Each row was made from one walk, in order. Every step used is in the known rows, and no mark comes twice. Write each row's walk.
Known rows
vuleb vefat lezod mozel: [-0.08  0.94  1.13  1.67 -4.15 -0.75  1.35 -1.25 -3.56 -0.23 -2.69  0.38
  0.12  1.65 -0.09 -0.48  2.07 -1.46  2.59  1.50 -3.06 -0.78]
vefat lezod mozel vuleb lifa: [ 0.98  0.90 -1.20  2.05 -2.10  2.87  1.82 -0.75 -3.70 -2.56 -1.41 -0.68
  2.50  1.40  0.36  0.10  2.39  0.33  2.92  0.65 -2.06  0.98]
lezod vefat: [-2.95  1.93  1.91 -0.17 -2.59  0.26 -0.54  1.32 -4.58 -0.29  1.37 -0.92
  0.34  0.47  2.65 -0.68  1.67 -0.55  2.96 -0.33 -1.93 -1.02]
fuvep mozel: [ 1.72 -0.45  1.06  2.14 -0.11  0.22 -0.16 -0.22 -0.01 -2.35 -0.39  0.29
  2.98  0.99  0.19 -1.12  0.25  0.73  0.65  2.21 -2.64 -1.87]
vefat nofi: [-0.70  1.42 -1.31 -0.40  2.12  1.29 -0.28  2.09 -2.42 -1.06  0.67 -0.40
  3.38 -1.42  0.14  1.93 -1.55  2.20  0.21  0.03 -1.08 -0.64]
mafo vefat: [-1.04  2.43  1.75  1.46  0.15  0.53 -0.03 -3.38 -0.57 -0.22  1.89  0.37
  1.58 -1.56 -1.07  0.90 -1.19 -1.56  0.53  0.23 -3.03 -0.01]
lifa fuvep mozel vuleb vefat: [-0.28 -2.77  2.54  0.82 -0.72  1.44  0.35 -1.04 -3.18 -1.32 -0.22  1.65
  3.49  0.58 -2.33 -2.41 -1.39 -0.53  4.39  3.33 -2.42 -3.74]
lezod vefat nofi: [-2.49  2.38  0.92 -0.98 -0.60  1.19 -1.45  1.89 -4.67 -0.71  1.53 -1.28
  1.50 -1.01  2.57  0.36  0.05  1.29  2.78  0.43 -1.21 -1.12]
kasul mozel vuleb vefat: [ 0.71 -1.55 -0.27  0.24 -1.78  0.19  0.17  2.45 -6.10 -0.19  0.20  2.91
  1.57 -1.02  1.04 -1.12 -0.27 -1.93  1.71  1.96 -3.52 -0.83]
kasul mozel: [ 2.16 -0.38 -0.45 -0.27  0.31 -0.85  0.63  2.33 -2.29 -0.73  0.43  1.92
  2.16  1.96  2.55 -0.81 -0.05 -1.78 -0.04  0.12 -2.70 -0.39]
kasul mozel fuvep vefat: [ 3.71 -0.45 -0.37  0.73  2.37 -2.01 -0.56  0.55  2.75 -0.07  1.48  0.85
  2.44  2.11  2.48 -2.28  0.03 -4.77 -0.70 -1.09 -2.21  0.10]
fuvep vefat lezod: [-1.15  2.62 -1.31  2.71  0.79  1.41  0.70 -1.35  0.29 -2.35  2.01 -1.16
  2.90  1.47  3.20 -1.73 -0.13 -0.32  1.09 -0.06 -3.69  2.16]
lifa fuvep: [-1.61 -0.74  1.39 -0.79  0.80  0.56  1.48 -0.10 -2.02 -0.13  0.54  0.59
  3.09  2.51 -0.93 -0.80 -1.08 -1.09  2.76 -0.55 -1.20 -2.24]
mafo vefat lezod mozel: [ 1.60  3.10  1.73  1.99 -0.65  1.22  0.67 -4.88 -0.54 -1.76  0.75 -0.32
  2.12  0.46  0.18  0.31  0.22 -1.96  1.42  1.19 -3.19  0.32]
vuleb vefat nofi: [-2.13  0.66  0.34  0.38 -1.33 -0.45 -0.33  0.83 -3.58  0.90 -1.30  0.71
  0.74 -1.77 -1.64  1.25 -0.92  0.84  1.39  1.42 -2.19 -1.33]
mafo vefat lezod: [-1.53  3.04  1.37  2.74 -0.25  1.22  1.24 -4.78 -0.57 -1.35  1.66  0.24
  2.04 -0.01  0.04 -0.06 -0.51 -1.16  1.00  0.56 -4.90  0.30]
mozel vuleb: [-2.24  0.06 -1.15  0.92 -0.64  2.54  0.65  2.53 -5.97 -1.33  1.59  0.62
  2.89 -2.87 -0.22  0.65 -0.07  0.20  1.72 -0.07 -2.25 -0.09]
lezod mozel fuvep vefat nofi: [ 5.51  1.23 -0.09 -0.15  2.25 -0.47 -1.57  0.05  2.77 -0.87  0.09 -1.99
  2.82  0.28  0.30  0.40  0.57 -3.37  0.49 -0.79  1.72  0.24]
nofi vefat lezod mozel: [ 2.61  1.06  0.18  2.66 -4.11 -1.38  2.22  0.16 -2.46 -2.88 -0.67 -2.56
  1.25  5.73  1.54  0.75  1.00 -0.81  4.09 -0.80 -1.50  1.98]
lezod mozel vuleb: [ 2.78  0.28 -0.41 -0.44 -1.29  2.07 -0.11  2.10 -5.20 -1.88 -0.13 -0.37
  2.83 -1.49  0.16  1.11  1.11 -1.12  2.17  0.54  0.58 -0.11]
vefat lezod mozel: [ 1.78  1.78 -0.27  1.24 -1.36  0.94  1.86 -0.55 -2.36 -2.42 -1.01 -0.77
  2.47  2.92  2.03 -0.20  2.23 -0.70  1.62  0.03 -2.08  0.06]
vuleb vefat: [-2.78  0.27  1.28  1.21 -3.32 -1.49  0.64  0.33 -3.41  1.35 -1.49  1.03
 -0.43 -0.29 -1.48  0.09  0.71 -1.19  1.65  0.59 -2.94 -1.19]
fuvep mozel vuleb lifa lezod vefat: [-0.69 -1.17  1.79  2.39 -2.08  3.96 -1.39 -0.55 -1.95 -1.56 -0.48  0.68
  2.71  0.25 -0.09 -2.60  1.91  2.39  3.12  3.53 -2.28 -0.27]
fuvep mozel vuleb: [ 1.11 -1.22  0.26  2.34 -0.42  2.17 -0.28  0.80 -2.90 -3.06  0.57  0.73
  3.81 -1.72 -0.15 -1.07 -0.12  1.18  1.64  2.85 -2.84 -1.77]
vefat lezod mozel fuvep: [ 2.76  1.25  0.21  1.72 -0.63 -0.31  1.77 -1.19  0.33 -1.58 -1.20 -1.11
  2.25  3.08  0.95 -0.73  2.90 -2.79  1.00 -1.27 -1.78 -0.59]

Which walk is each row?
[ 0.54  0.47  1.54  2.08 -3.51 -1.79  1.28 -1.77 -1.41  0.49 -2.79  0.18
 -0.16  1.93 -0.93 -0.82  2.65 -3.23  2.04  0.48 -2.80 -1.28] => vuleb vefat lezod mozel fuvep
[-0.09 -1.22  0.87  3.48 -2.48  1.72  0.27 -0.74 -3.77 -2.64 -0.78  1.29
  2.57 -1.13 -0.53 -1.95  0.44  0.85  2.73  4.02 -4.78 -2.05] => fuvep mozel vuleb vefat lezod
[ 1.33 -1.90 -1.20  0.38  0.78  2.14  0.01  0.66 -2.49 -1.12  1.13  1.75
  3.27  1.15  0.78 -1.77 -1.10 -1.23  2.91  1.47 -2.15  0.69] => kasul mozel vuleb lifa fuvep vefat
[ 3.18 -1.15  0.13  0.30  1.30 -2.43  0.50  1.39  1.02  0.46  0.26  1.47
  2.05  2.26  1.37 -1.46  0.90 -4.48 -0.93 -1.43 -2.27 -1.20] => kasul mozel fuvep
[ 0.88 -0.06 -0.36  1.34 -1.55  3.21  2.12 -1.45 -3.51 -2.46 -1.28 -0.31
  3.17  2.60 -0.23 -0.54  1.63 -0.04  4.09  0.86 -1.72 -0.01] => vefat lezod mozel vuleb lifa fuvep
[-0.47  1.02 -0.11  3.48 -3.64 -1.45  2.78  0.20 -2.59 -2.35  0.22 -2.07
  1.07  5.23  1.24  0.36  0.24  0.06  3.54 -1.36 -3.27  1.98] => nofi vefat lezod
[ 0.02 -0.14  2.18 -0.78 -2.54  3.36 -0.98  0.84 -3.60  1.20 -1.47  1.59
  2.31  0.35  0.15 -1.71  2.62 -0.35  1.29  1.74  0.10  1.16] => lifa lezod mozel vuleb vefat
[-0.41 -1.14  0.35 -0.05 -1.65  2.88 -0.71  1.70 -4.37  0.14  0.37  2.19
  1.93  1.21  2.28 -2.39  1.64 -0.09  2.23  1.53 -2.32  1.13] => kasul mozel vuleb lifa lezod vefat
[-3.90  0.24 -0.07  0.50 -1.30  5.35 -1.09  1.03 -4.65  0.25  0.30  0.43
  2.46 -1.50 -0.55 -0.39  1.29  3.09  2.97  1.20 -1.05  1.69] => mozel vuleb lifa lezod vefat nofi
[ 3.00  1.02  1.59 -0.97  2.11  2.23 -2.16 -0.24  3.32  1.00 -0.34 -0.19
  3.74  1.77  1.21 -1.89  1.84 -1.42 -0.75 -0.03  1.58  1.84] => lifa lezod mozel fuvep vefat nofi
[ 1.29  1.19 -0.82  1.43 -1.60  2.56  1.69  0.22 -4.68 -2.97 -0.32 -0.53
  3.02  0.76  1.68 -0.16  1.80 -0.37  2.41  0.63 -2.34  0.26] => vefat lezod mozel vuleb
[-3.71  0.01 -0.37  2.41 -3.26  1.90  1.51  0.41 -7.02 -0.78 -0.17  1.21
  1.37 -2.21 -0.72 -0.52  0.71 -0.18  3.00  1.40 -4.62 -0.56] => mozel vuleb vefat lezod
[ 2.35  0.10 -0.05 -0.60 -1.85  1.73 -0.89  1.87 -6.02 -1.04 -1.21  0.14
  2.11 -2.81 -1.05  1.61  0.20 -0.40  2.91  2.18  0.37 -0.74] => lezod mozel vuleb vefat nofi
[ 2.03  2.64 -1.02  1.84  0.34  1.43  0.21 -1.41  0.32 -2.77  1.12 -1.67
  2.89  1.99  3.43 -1.39  0.58 -1.16  1.56  0.45 -2.01  2.20] => fuvep vefat lezod mozel
[ 3.44 -0.05 -0.63  1.62  2.07 -1.61  0.37 -0.29  2.62 -0.79  1.28  0.61
  2.65  3.10  3.20 -2.87  0.53 -4.55 -0.40 -0.99 -3.44  0.33] => kasul mozel fuvep vefat lezod
[-4.19  0.79  1.91  0.84 -2.81  2.85 -0.55 -0.93 -0.40  1.84 -1.39  0.07
  0.46  3.18 -0.03 -1.62  3.44  1.79  2.22 -0.08 -1.03  2.18] => vuleb lifa lezod vefat
[ 0.44 -1.59 -0.74  0.35 -0.66  2.81  0.01  1.76 -3.14  0.03 -0.15  2.77
  2.72  1.10  1.07 -1.67  0.97  0.04  1.02  1.18 -2.35  1.52] => kasul mozel vuleb lifa lezod
[ 1.83  0.35 -0.58  3.52 -4.77  0.24  2.20 -0.09 -3.28 -2.86 -1.04 -2.56
  1.13  4.81 -0.13  1.08  1.22  0.16  5.24 -0.35 -1.43  2.79] => nofi vefat lezod mozel vuleb lifa
[-4.34 -0.05  0.56  1.03 -2.64  4.74 -0.48  0.67 -4.53  0.53  0.12  0.62
  1.67 -0.66 -0.46 -1.10  2.38  1.88  3.05  0.74 -1.47  1.73] => mozel vuleb lifa lezod vefat
[ 0.40  0.10  0.01  1.42 -0.08  1.95  0.95 -3.24  1.60 -0.99 -1.19 -1.02
  2.43  4.59 -1.27 -1.07  0.50 -0.21  4.12  0.46 -0.54  1.12] => vuleb lifa fuvep vefat lezod mozel
[ 3.37  0.59  0.60  3.01 -3.41 -2.47  2.13 -0.33 -0.29 -2.12 -0.80 -2.88
  1.01  5.94  0.65  0.44  1.50 -2.48  3.51 -1.80 -1.35  1.45] => nofi vefat lezod mozel fuvep
[ 1.24  0.26  0.94  1.22 -0.38  2.09 -1.03 -2.05  4.70  1.67 -2.10 -0.49
  1.60  3.65 -1.28 -1.50  3.23 -0.82  0.68 -0.51  1.00  3.16] => vuleb lifa lezod mozel fuvep vefat
[ 2.13  0.66 -0.29  2.79 -4.19 -0.14  2.17  0.74 -4.45 -3.29 -0.06 -2.38
  1.79  4.07  1.21  0.77  0.67 -0.49  4.70 -0.35 -1.65  2.06] => nofi vefat lezod mozel vuleb
[ 0.22  1.36 -0.46  3.00  1.88 -0.83  0.66 -1.88  3.98 -0.55  1.41 -1.35
  2.39  1.65  1.02 -1.94  1.09 -3.74 -0.04 -2.23 -2.89  0.62] => mozel fuvep vefat lezod
[ 2.31 -0.95 -0.05 -0.32 -1.37  2.77  0.31  0.35 -3.75 -1.21 -1.35 -0.30
  2.76  0.38 -2.12  0.89  0.98 -0.65  4.05  0.84  1.37 -0.13] => lezod mozel vuleb lifa fuvep
[ 0.34 -2.49  1.89  0.52  0.82  2.21  0.57 -0.48 -2.54 -2.26  0.74  1.16
  4.61  0.94 -1.38 -2.20 -1.51 -0.06  3.79  2.50 -1.96 -3.39] => lifa fuvep mozel vuleb
[ 2.01 -0.12  0.47 -0.09 -3.25  1.09 -0.26  1.39 -5.96 -0.67 -1.37  0.32
  1.37 -1.95 -0.95  0.90  1.34 -1.69  2.97  1.64 -0.12 -0.62] => lezod mozel vuleb vefat
[ 0.08  0.19  0.94  0.46 -1.85  2.73 -0.25 -0.94  1.16  1.32 -2.96  0.34
  1.44  3.67 -1.36 -0.39  3.37  1.25  0.99  0.14  0.78  2.57] => vuleb lifa lezod mozel
[ 0.86 -1.90  2.43  0.35  0.93  0.63  0.62 -1.22 -0.19 -1.72 -0.04  0.86
  3.97  3.04 -1.15 -2.16 -1.22 -0.34  3.00  1.80 -1.82 -3.56] => lifa fuvep mozel
[-3.61  1.10  1.38  0.29 -1.50  3.40 -1.24 -0.51 -0.50  1.61 -1.28 -0.06
  1.23  2.23 -0.11 -0.91  2.39  3.07  1.99  0.48 -0.65  2.02] => vuleb lifa lezod vefat nofi
[ 0.02  2.39 -1.83  0.53  3.20  1.69 -1.50  0.54  0.23 -1.66  2.47 -1.24
  3.73 -1.44  1.86  0.41 -2.39  1.10  0.44  0.43 -1.10  1.69] => fuvep vefat nofi
[ 2.58  0.74  2.15 -0.38  0.83  1.58 -1.55 -0.57  3.43  1.30 -0.44 -0.02
  2.95  2.72  1.19 -2.60  2.88 -2.68 -0.65 -0.64  1.15  1.99] => lifa lezod mozel fuvep vefat
[-2.83 -1.51 -0.66  1.08 -0.70  3.39  1.22  0.19 -4.11 -0.49  0.06  0.61
  2.70 -0.45 -3.09  0.20 -0.19  0.80  3.96  0.26 -1.27 -0.20] => mozel vuleb lifa fuvep
[ 0.78 -1.58 -0.19  3.15 -1.08  2.69 -0.25 -0.34 -1.54 -2.55 -0.75  0.44
  3.10 -0.83 -1.89 -0.69  0.50  2.02  2.34  2.82 -2.44 -0.78] => fuvep mozel vuleb lifa
